Each row was made from one small tree. Brackets hold a mark, then the marks that hang from it, in alphabetical order. Every link used is in the known rows. Write each row's tree.
Known rows
[dizi palap zubob]: [-0.10 -0.22  0.08 -0.04  0.38  0.06 -0.15  0.01  0.08  0.02  0.02  0.14
 -0.13  0.09  0.12 -0.17  0.21 -0.11 -0.08 -0.07 -0.14 -0.08 -0.26 -0.06]
[zasoz [gevi megof mulogo]]: [ 0.02 -0.09 -0.01  0.14  0.20 -0.01  0.12  0.00  0.15 -0.09  0.32 -0.20
  0.00 -0.21  0.09 -0.07  0.14  0.17  0.02 -0.26 -0.19 -0.18  0.06 -0.08]
[mulogo gevi]: [-0.15 -0.02  0.02 -0.02  0.31  0.01  0.03 -0.06  0.15 -0.18  0.22  0.08
 -0.03 -0.09  0.04  0.01  0.13  0.08 -0.07 -0.23 -0.24 -0.02 -0.02 -0.06]
[zubob gevi nopu]: [-0.05 -0.11  0.07  0.16  0.22  0.09  0.32  0.08  0.25 -0.17  0.17  0.12
 -0.02  0.19  0.11  0.02  0.16  0.13  0.00 -0.03 -0.10  0.17  0.03 -0.26]
[palap [gevi megof mulogo]]: [-0.11 -0.14  0.06  0.09  0.26  0.07  0.08 -0.06  0.18  0.03  0.33 -0.25
 -0.02 -0.18  0.13  0.02  0.05  0.05 -0.02 -0.30 -0.05  0.17  0.10 -0.05]
[zubob nopu]: [-0.07 -0.17  0.06  0.11  0.31  0.18  0.18  0.10  0.20 -0.20  0.10  0.03
  0.11  0.10  0.24  0.06  0.27  0.07 -0.09 -0.07 -0.03  0.13  0.01 -0.16]
[dizi [zubob nopu]]: [ 0.01 -0.10  0.16  0.10  0.31  0.13  0.01  0.20  0.08 -0.03  0.06  0.06
  0.00  0.10  0.36 -0.05  0.24 -0.03 -0.02 -0.03 -0.08  0.07 -0.05 -0.18]
[zubob gevi]: [-0.15 -0.06  0.09  0.09  0.32  0.02  0.12  0.00  0.24 -0.18  0.21  0.16
 -0.07  0.08 -0.03 -0.04  0.14  0.10 -0.01 -0.06 -0.19 -0.03 -0.05 -0.12]
[dizi zubob]: [-0.08 -0.04  0.17  0.02  0.40  0.06 -0.20  0.14  0.10 -0.05  0.12  0.11
 -0.05  0.00  0.22 -0.15  0.21 -0.07 -0.03 -0.07 -0.19 -0.11 -0.13 -0.06]
[tadam gesidi [gevi megof mulogo nopu]]: [-0.05 -0.24  0.19  0.13 -0.07  0.05  0.43  0.04  0.06  0.23  0.22 -0.15
  0.09 -0.06 -0.07 -0.16 -0.01 -0.14  0.27 -0.10  0.23  0.17  0.15 -0.26]
[dizi [zubob [gevi gesidi mulogo]]]: [-0.02  0.12  0.15  0.08  0.11 -0.07 -0.11  0.17  0.09  0.02  0.10  0.03
 -0.07  0.10 -0.02 -0.12 -0.03  0.04  0.16  0.11 -0.15 -0.17  0.02 -0.22]
[palap [gevi gesidi] nopu]: [-0.20  0.25  0.11 -0.08  0.56  0.02 -0.05 -0.13  0.08 -0.04  0.20  0.00
  0.22 -0.12  0.20 -0.17  0.03 -0.06 -0.28 -0.05 -0.17  0.05  0.08  0.09]
[zasoz [gevi gesidi megof mulogo nopu]]: [ 0.10 -0.09 -0.02  0.05  0.12 -0.09  0.27 -0.07  0.00 -0.17  0.19 -0.30
  0.19 -0.23  0.19 -0.09 -0.03  0.06  0.03 -0.06 -0.01 -0.21  0.18 -0.11]
[dizi palap [zubob [gevi megof mulogo] nopu]]: [ 0.10 -0.31  0.04  0.15 -0.09 -0.02  0.22  0.05  0.11  0.29  0.10 -0.05
 -0.22  0.17  0.02  0.01  0.09 -0.01  0.23 -0.07  0.00  0.19 -0.08 -0.33]
[palap nopu]: [-0.18  0.02  0.03 -0.04  0.46  0.07  0.01 -0.01  0.22 -0.01  0.16  0.07
  0.15 -0.12  0.05 -0.19  0.23 -0.04 -0.17 -0.17 -0.23 -0.06 -0.10  0.04]
[mulogo [gevi gesidi megof nopu]]: [ 0.05 -0.08  0.02 -0.02  0.12 -0.09  0.22 -0.19 -0.04 -0.07  0.19 -0.14
  0.11 -0.20  0.11  0.06 -0.11 -0.06  0.06 -0.06 -0.02 -0.02  0.12 -0.03]
[zubob [gevi gesidi mulogo] nopu]: [ 0.01  0.01  0.02  0.15  0.02  0.04  0.28  0.16  0.19 -0.15  0.07 -0.04
  0.12  0.20  0.01  0.10  0.02  0.16  0.10  0.10  0.00  0.10  0.16 -0.30]
[palap gevi]: [-0.21 -0.06  0.10  0.02  0.54  0.11  0.00 -0.06  0.17 -0.20  0.26  0.03
  0.03 -0.08  0.26 -0.08  0.12  0.04 -0.20 -0.19 -0.14  0.12  0.04 -0.01]
[tadam [gevi gesidi mulogo]]: [-0.13  0.09  0.21  0.10  0.19  0.06  0.07  0.09  0.12  0.00  0.11  0.01
  0.09  0.10 -0.14 -0.06  0.09  0.07 -0.01  0.00  0.03  0.06  0.07 -0.09]
[gevi gesidi]: [-0.08  0.03  0.06  0.03  0.41  0.07 -0.05  0.00  0.11 -0.26  0.06  0.04
  0.13  0.05  0.09  0.04  0.11  0.03 -0.09  0.05 -0.09 -0.13  0.00  0.02]
[mulogo [gevi gesidi nopu]]: [-0.08  0.01  0.02 -0.10  0.21 -0.04  0.18 -0.12  0.03 -0.25  0.10 -0.02
  0.18 -0.10  0.14 -0.06 -0.03 -0.01 -0.07 -0.02 -0.06 -0.07  0.11 -0.08]
[dizi [zubob [gevi gesidi]]]: [-0.01  0.17  0.20  0.07  0.29 -0.07 -0.14  0.09  0.03 -0.06  0.11  0.17
 -0.07  0.14  0.08 -0.10 -0.02 -0.02  0.08  0.17 -0.21 -0.16 -0.04 -0.14]
[gevi megof mulogo nopu]: [ 0.00 -0.34  0.00  0.06  0.09  0.06  0.23  0.01  0.18  0.00  0.15 -0.28
  0.12 -0.20  0.09 -0.03  0.11  0.00  0.11 -0.18  0.06  0.04  0.05 -0.11]

Write each row's tree
[-0.16 -0.19  0.03 -0.15  0.43  0.04  0.16 -0.26  0.04 -0.18  0.03 -0.04
  0.18  0.02  0.25 -0.15 -0.02 -0.12 -0.25  0.00  0.11  0.11  0.05 -0.02]
[dizi [palap [gevi gesidi nopu]]]
[-0.22 -0.04  0.20  0.12  0.10  0.10  0.20  0.17  0.17  0.11  0.19  0.05
  0.02  0.11 -0.13 -0.19  0.04 -0.04  0.13 -0.07  0.06  0.08  0.08 -0.27]
[tadam gesidi [gevi mulogo]]
[-0.16 -0.27  0.12 -0.10  0.25  0.06  0.03 -0.05  0.06  0.13  0.05 -0.12
  0.02 -0.09  0.29 -0.33  0.05 -0.13 -0.10 -0.15  0.06  0.09 -0.01 -0.19]
[dizi [palap [gevi mulogo nopu]] zubob]
[-0.15 -0.01  0.03  0.02  0.30  0.01  0.08 -0.10  0.17  0.25  0.35 -0.23
  0.10 -0.30  0.11 -0.15  0.07 -0.02 -0.07 -0.35 -0.13  0.17  0.09  0.02]
[palap [gevi megof mulogo] nopu]
[ 0.05 -0.19  0.00  0.03  0.07  0.01  0.19 -0.04  0.09 -0.06  0.08 -0.30
  0.22 -0.13  0.07  0.02 -0.01 -0.03  0.12 -0.02  0.11 -0.02  0.12 -0.10]
[gevi gesidi megof mulogo nopu]
[ 0.00  0.00  0.15  0.02  0.04 -0.08  0.06  0.14  0.05  0.01  0.05 -0.06
  0.08  0.03  0.10 -0.23 -0.09 -0.02  0.16  0.15 -0.03 -0.15  0.09 -0.26]
[dizi [zubob [gevi gesidi mulogo nopu]]]
[-0.20  0.21  0.06 -0.08  0.37 -0.01 -0.03 -0.04  0.14  0.04  0.20 -0.16
  0.27 -0.17  0.11 -0.18  0.00  0.02 -0.19 -0.11 -0.12  0.07  0.15  0.01]
[palap [gevi gesidi mulogo] nopu]
[ 0.03  0.01  0.02  0.14  0.05 -0.08  0.14 -0.01  0.13 -0.02  0.20 -0.12
 -0.03  0.02 -0.17  0.12 -0.08  0.10  0.20  0.00 -0.08 -0.04  0.08 -0.13]
[zubob [gevi gesidi megof mulogo]]
[-0.09 -0.18  0.11  0.03  0.29 -0.03 -0.04 -0.02  0.10  0.06  0.09  0.23
 -0.25  0.18 -0.01 -0.20  0.12 -0.08  0.01 -0.01 -0.20 -0.08 -0.22 -0.17]
[dizi palap [zubob gevi]]
[ 0.02  0.00  0.19  0.02  0.22 -0.07  0.05  0.03 -0.01 -0.08  0.06  0.09
  0.05  0.08  0.19 -0.22 -0.07 -0.09  0.06  0.21 -0.08 -0.14  0.03 -0.18]
[dizi [zubob [gevi gesidi nopu]]]
[ 0.02 -0.11  0.19  0.09  0.03  0.00  0.30 -0.05  0.04  0.12  0.13 -0.18
  0.15 -0.06 -0.05 -0.04 -0.01 -0.04  0.10 -0.03  0.21  0.16  0.14 -0.11]
[tadam [gevi gesidi megof mulogo nopu]]
[ 0.06 -0.14  0.03  0.09 -0.06 -0.08  0.31 -0.04  0.13 -0.01  0.15 -0.21
  0.10 -0.07 -0.06 -0.02 -0.10  0.05  0.19  0.05  0.05 -0.01  0.14 -0.18]
[zubob [gevi gesidi megof mulogo nopu]]
[ 0.06 -0.15  0.04  0.02  0.24 -0.01  0.18 -0.12  0.02 -0.12  0.09 -0.16
  0.20 -0.09  0.17  0.04  0.03 -0.09  0.06  0.02  0.09 -0.02  0.06  0.02]
[gevi gesidi megof nopu]
[ 0.13 -0.06  0.03  0.21 -0.07 -0.01  0.36  0.06  0.14  0.02  0.16 -0.16
  0.04  0.11 -0.03  0.19 -0.03  0.12  0.23  0.05  0.04  0.16  0.15 -0.24]
[zubob [gevi gesidi megof mulogo] nopu]
[-0.08 -0.11  0.18  0.19  0.02  0.06  0.26  0.08  0.10  0.24  0.27 -0.07
 -0.04  0.03 -0.18 -0.05  0.02 -0.07  0.26 -0.13  0.10  0.15  0.08 -0.21]
[tadam gesidi [gevi megof mulogo]]
[-0.18 -0.17  0.18  0.06  0.03  0.11  0.36  0.14  0.11  0.08  0.13 -0.05
  0.16  0.02 -0.04 -0.27  0.01 -0.12  0.12 -0.02  0.20  0.11  0.14 -0.32]
[tadam gesidi [gevi mulogo nopu]]
[-0.12 -0.07  0.09 -0.10  0.44  0.02 -0.17 -0.05  0.08  0.25  0.03  0.16
  0.00 -0.02  0.10 -0.32  0.21 -0.18 -0.12 -0.11 -0.20 -0.07 -0.28  0.01]
[dizi [palap nopu] zubob]
[ 0.05 -0.23 -0.03  0.08  0.11 -0.03  0.30 -0.03  0.12 -0.11  0.26 -0.28
  0.10 -0.29  0.21 -0.17  0.10  0.10  0.03 -0.22 -0.06 -0.15  0.11 -0.14]
[zasoz [gevi megof mulogo nopu]]
[-0.07 -0.12  0.17  0.17  0.12  0.07  0.15  0.01  0.16  0.20  0.26 -0.09
 -0.08 -0.04 -0.15  0.00  0.16  0.04  0.11 -0.23  0.03  0.19  0.00 -0.08]
[tadam [gevi megof mulogo]]
[ 0.12 -0.05  0.07  0.21  0.10 -0.02  0.32 -0.04  0.09 -0.08  0.17 -0.03
  0.01  0.16  0.06  0.24  0.02  0.05  0.12  0.10 -0.02  0.16  0.10 -0.17]
[zubob [gevi gesidi megof] nopu]
[-0.03 -0.11  0.05  0.00  0.18  0.00  0.20 -0.14  0.05 -0.01  0.20 -0.34
  0.20 -0.20  0.23 -0.02 -0.10 -0.03  0.01 -0.10  0.14  0.13  0.25 -0.07]
[palap [gevi gesidi megof mulogo nopu]]
[-0.01 -0.28  0.01  0.13 -0.01 -0.03  0.35 -0.03  0.21  0.05  0.23 -0.19
  0.04 -0.13 -0.05 -0.06  0.02  0.06  0.20 -0.14  0.01  0.05  0.08 -0.20]
[zubob [gevi megof mulogo nopu]]
[-0.14 -0.27  0.14 -0.12  0.44  0.07  0.00 -0.14  0.02  0.05  0.08  0.01
  0.01 -0.04  0.38 -0.31  0.06 -0.20 -0.20 -0.10  0.03  0.10 -0.08 -0.09]
[dizi [palap [gevi nopu]] zubob]
[ 0.03  0.07  0.02  0.02  0.18 -0.09  0.06 -0.18 -0.01 -0.09  0.24 -0.05
 -0.01 -0.10  0.01  0.19 -0.05 -0.01  0.05 -0.11 -0.17 -0.02  0.04  0.03]
[mulogo [gevi gesidi megof]]
[-0.13 -0.03  0.12 -0.07  0.43  0.04  0.12 -0.12  0.04 -0.24  0.13 -0.08
  0.25 -0.09  0.34 -0.11 -0.01 -0.06 -0.22  0.02  0.07  0.08  0.18 -0.05]
[palap [gevi gesidi nopu]]
